Each row was made from one small tree. The marks that hang from a mark follow it in brackets, in the order of their numbers. Every link used is in the known rows. Write each row's tree.
Known rows:
Q12(Q143 Q735(Q162(Q296)) Q786): [-0.72 -1.07 -1.13  0.49 -1.91 -0.94  0.19  2.43 -1.24 -1.78  2.12  0.83
 -2.95  1.53 -0.46 -2.60  1.01 -0.02]
Q296(Q162(Q735)): [ 1.29 -1.10 -0.69  0.40  0.41  1.89 -0.89  2.18 -2.46  0.80 -3.16  1.15
 -5.90  0.16 -0.10 -2.06  1.75  0.11]
Q12(Q143 Q162 Q296 Q735 Q786): [-0.73 -0.03 -0.13 -0.09 -2.90 -1.39  2.07 -1.35 -0.70 -1.76  0.04 -3.95
  0.28  0.23 -0.39 -2.23  1.42 -0.35]
Q735(Q12(Q786) Q162(Q296)): [-0.85 -1.85 -2.86  1.14  0.91 -1.95 -0.44 -1.76 -1.14 -1.31  0.86  1.19
 -2.61  1.09  1.32 -1.95  0.87  0.48]
Q162(Q296(Q12(Q735))): [ 0.23 -1.16 -0.42  0.00 -0.70  1.57 -2.65 -3.37 -1.65 -0.17  1.59  0.15
 -4.81  1.05 -1.05 -2.92  1.26  0.55]
Q735(Q12(Q143 Q786) Q162): [-0.85 -1.37 -1.94  1.22 -0.58 -0.86  2.56  0.48 -0.96 -0.96  0.62 -0.33
 -1.40  1.07  0.73 -2.16  1.55  0.22]
Q735(Q162(Q296)): [-0.73 -2.13 -2.03  0.72 -1.27 -0.50 -2.28  1.36 -1.79 -0.56 -1.18  1.62
 -4.74  1.33  0.28 -1.60  1.38  0.17]
Q296(Q12(Q143 Q735(Q162) Q786)): [ 0.31 -0.43 -0.28  0.13 -0.23  1.30  1.26  0.93 -1.01  0.07  2.66 -0.63
 -2.50  0.74 -2.34 -2.85  1.56  0.28]
Q296(Q12 Q162(Q735)): [ 2.23 -0.66 -0.56  0.05  1.62  3.15 -1.13  0.14 -2.34  1.72 -1.89  1.51
 -5.80 -0.11 -1.64 -2.40  1.97  0.54]
Q296(Q12(Q143 Q735 Q786) Q162): [ 1.36  0.10  1.07  0.01 -0.19  1.94  1.36  0.31 -1.54  0.54  1.93  1.52
 -4.00  0.74 -2.83 -3.22  1.85  0.24]
Q162(Q735): [ 0.49 -1.27 -1.12  0.38 -0.14  2.31 -1.42  0.27 -2.27 -0.55 -1.88 -1.46
 -4.32  0.03  0.93 -2.07  1.21 -0.22]
Q12(Q143): [-0.61 -1.11  0.36  0.58 -3.83  1.52  0.69  0.60 -2.04 -1.42 -0.77 -0.67
 -3.75  1.31 -0.09 -2.19  1.80 -0.50]
Q735(Q162(Q12(Q143) Q296)): [-1.12 -1.59 -2.58  0.99 -2.18 -0.61 -1.92  0.67 -2.43 -3.32 -1.32  2.88
 -3.05  1.75  1.27 -2.39  1.62  0.54]
Q786(Q12(Q143 Q735(Q162))): [-0.17 -1.50 -0.31  0.37 -1.12  0.61  0.63  1.36 -1.15  1.66  1.94 -1.65
 -2.49  0.87 -1.56 -3.05  2.29  0.18]
Q786(Q12(Q143 Q162 Q735)): [-0.65 -1.23  0.48  0.15 -2.49  0.30  1.82 -1.15 -1.62  1.04  0.97 -4.31
 -1.96  0.40 -0.94 -3.65  2.48 -0.61]
Q12(Q143 Q735 Q786): [-0.50 -0.44  0.64  0.29 -2.12  0.89  1.42  0.62 -1.32 -1.79  2.33 -1.51
 -2.49  0.95 -0.60 -2.89  1.09 -0.52]
Q162(Q12 Q296 Q735): [ 0.06 -1.11 -2.68  0.59  0.46  0.92 -4.16 -2.66 -3.06 -3.94 -1.90  1.83
 -3.62  0.67  2.53 -2.87  0.76  0.42]
Q296(Q12 Q162): [ 1.29 -0.77  0.39  0.17  0.24  2.49 -0.63 -0.77 -2.07  1.60 -1.02  1.75
 -5.68  0.49 -2.34 -2.18  2.20  0.35]
Q12(Q162(Q735)): [-0.26 -1.46 -1.44  0.29 -1.01  1.08  0.29  0.06 -2.54 -0.16 -3.43 -3.94
 -3.71 -0.33  1.34 -2.32  1.65 -0.83]

Which tree is each row?
[-0.02 -1.09  0.97  0.20 -1.77  1.38  0.30 -0.96 -1.38  0.75  2.54 -2.46
 -2.61  0.88 -1.47 -3.38  2.07 -0.18]
Q786(Q12(Q143 Q735))
[-0.24 -1.56 -1.61  0.45 -2.05  0.39 -1.40  0.58 -1.89 -0.38 -0.23  2.33
 -4.40  1.52 -0.83 -2.14  1.78  0.50]
Q735(Q162(Q296(Q12(Q143))))
[-0.43  0.36 -0.79  0.44 -1.38 -0.50 -0.89 -3.29 -1.77 -5.23 -0.24  1.10
  0.49  0.86  0.56 -1.73  1.05  0.18]
Q162(Q12(Q143 Q296 Q786))
[ 0.08 -0.13 -0.10  0.75 -0.86  0.48  0.41  0.24 -2.62 -3.14 -0.90  3.51
 -3.10  1.12 -0.08 -2.59  1.68 -0.21]
Q296(Q162(Q12(Q143 Q786)))
[-0.57 -0.86 -2.32  0.90 -0.59 -1.95  1.71 -1.19 -0.24 -1.22  0.01 -0.41
  0.43  0.80  0.51 -1.31  1.44  0.97]
Q735(Q12(Q143 Q296 Q786) Q162)
[ 0.40 -0.79 -0.50  0.63  0.24  1.72 -1.18  0.21 -2.09 -0.46 -0.88  0.66
 -4.36  0.75 -0.18 -2.74  1.93  0.44]
Q296(Q162(Q12(Q735)))
[ 1.13 -0.45  0.67 -0.05 -1.23 -0.03 -0.05 -0.83 -0.93  1.61  0.67 -0.07
 -2.06  0.63 -2.40 -2.44  2.34  0.97]
Q786(Q12(Q143 Q296(Q162) Q735))
[-0.47 -1.07 -2.63  0.85  1.44 -1.80  0.35 -2.18 -0.19 -0.43  0.00 -0.85
 -0.10  0.32  0.51 -0.92  1.17  0.88]
Q735(Q12(Q296 Q786) Q162)
[-0.19 -0.35 -1.04  0.18 -1.34 -1.14  0.79  1.84 -0.20 -1.14  1.06 -0.98
 -0.32  0.75 -1.09 -1.47  1.20  0.55]
Q12(Q143 Q296 Q735(Q162) Q786)
[-0.73 -1.14 -1.51  0.57 -0.78  0.57 -3.40 -3.10 -2.07 -3.14  0.71  0.37
 -3.54  1.30  1.36 -3.19  1.02  0.50]
Q162(Q12(Q735) Q296)
[-0.45 -1.50 -2.55  1.00 -1.74 -1.14  1.19 -0.42 -0.37  0.21 -1.35 -1.24
 -0.64  1.01  0.83 -1.34  2.03  1.43]
Q735(Q12(Q143 Q296) Q162)
[-0.96 -0.79 -1.75  0.96 -0.75 -0.09  0.16  1.29 -2.12 -3.57 -0.23  1.28
 -1.54  1.05  0.34 -2.13  1.47 -0.20]
Q735(Q162(Q12(Q143 Q786)))
[-0.22 -0.81  0.26 -0.04 -2.61  1.91  1.74 -1.14 -1.58  0.75  0.19 -4.29
 -2.87  0.45 -1.21 -3.46  2.35 -0.23]
Q296(Q12(Q143 Q162 Q735))
[ 1.20 -1.35 -1.60  0.82  1.09  1.45  0.03  0.25 -1.92  1.47 -2.57  0.07
 -4.91  0.11  1.04 -2.37  1.78  0.66]
Q296(Q162(Q735(Q12)))
[-0.47 -0.56 -2.44  0.63  1.21 -1.03 -1.78 -1.06 -1.37 -3.07 -0.94  1.07
 -0.36  0.39  0.22 -1.06  1.10  0.42]
Q735(Q162(Q12(Q296 Q786)))
[ 0.42 -0.62  0.66  0.05 -2.14  3.12  0.44 -0.92 -1.50  0.52  1.70 -2.07
 -3.55  0.85 -1.95 -3.09  1.99  0.27]
Q296(Q12(Q143 Q735))
[ 0.00 -1.73 -1.82  0.40 -0.26  0.38 -2.42 -0.39 -1.85  0.20 -0.22  1.94
 -4.76  1.15 -0.89 -1.87  1.54  0.57]
Q735(Q162(Q296(Q12)))
[-1.30 -0.64  0.06  0.40 -3.30 -0.60  2.78 -0.28 -2.20 -2.48 -0.96 -2.35
 -1.95  0.56  0.29 -2.59  1.55 -1.50]
Q12(Q143 Q162 Q786)
[-0.75 -1.60 -2.24  1.08  1.35 -0.77  1.16 -0.74 -0.92 -0.17  0.66 -0.85
 -1.98  0.51  0.75 -1.85  1.26  0.19]
Q735(Q12(Q786) Q162)
[-0.10 -0.92 -2.42  0.63 -1.64  0.78 -2.85 -1.55 -3.08 -4.67 -1.86  2.37
 -3.17  1.21  2.54 -3.24  0.99  0.41]
Q162(Q12(Q143) Q296 Q735)
[ 0.55 -0.90 -1.10 -0.13  0.58 -0.60 -0.94 -3.70 -1.62  0.66 -2.23 -3.52
 -0.93 -0.84 -0.25 -1.98  1.83 -0.02]
Q786(Q12(Q162(Q735) Q296))
[-0.24 -0.74  0.20 -0.08 -2.39 -0.79  1.08 -2.88 -0.97  0.81  0.34 -4.50
 -0.22  0.10 -1.22 -2.81  2.33  0.12]
Q786(Q12(Q143 Q162 Q296 Q735))
[ 0.48  0.45 -1.89  0.29  0.18  0.20 -1.23 -2.21 -2.11 -5.02 -1.51  0.76
  0.42  0.12  1.27 -2.01  0.77  0.42]
Q162(Q12(Q143 Q296 Q786) Q735)
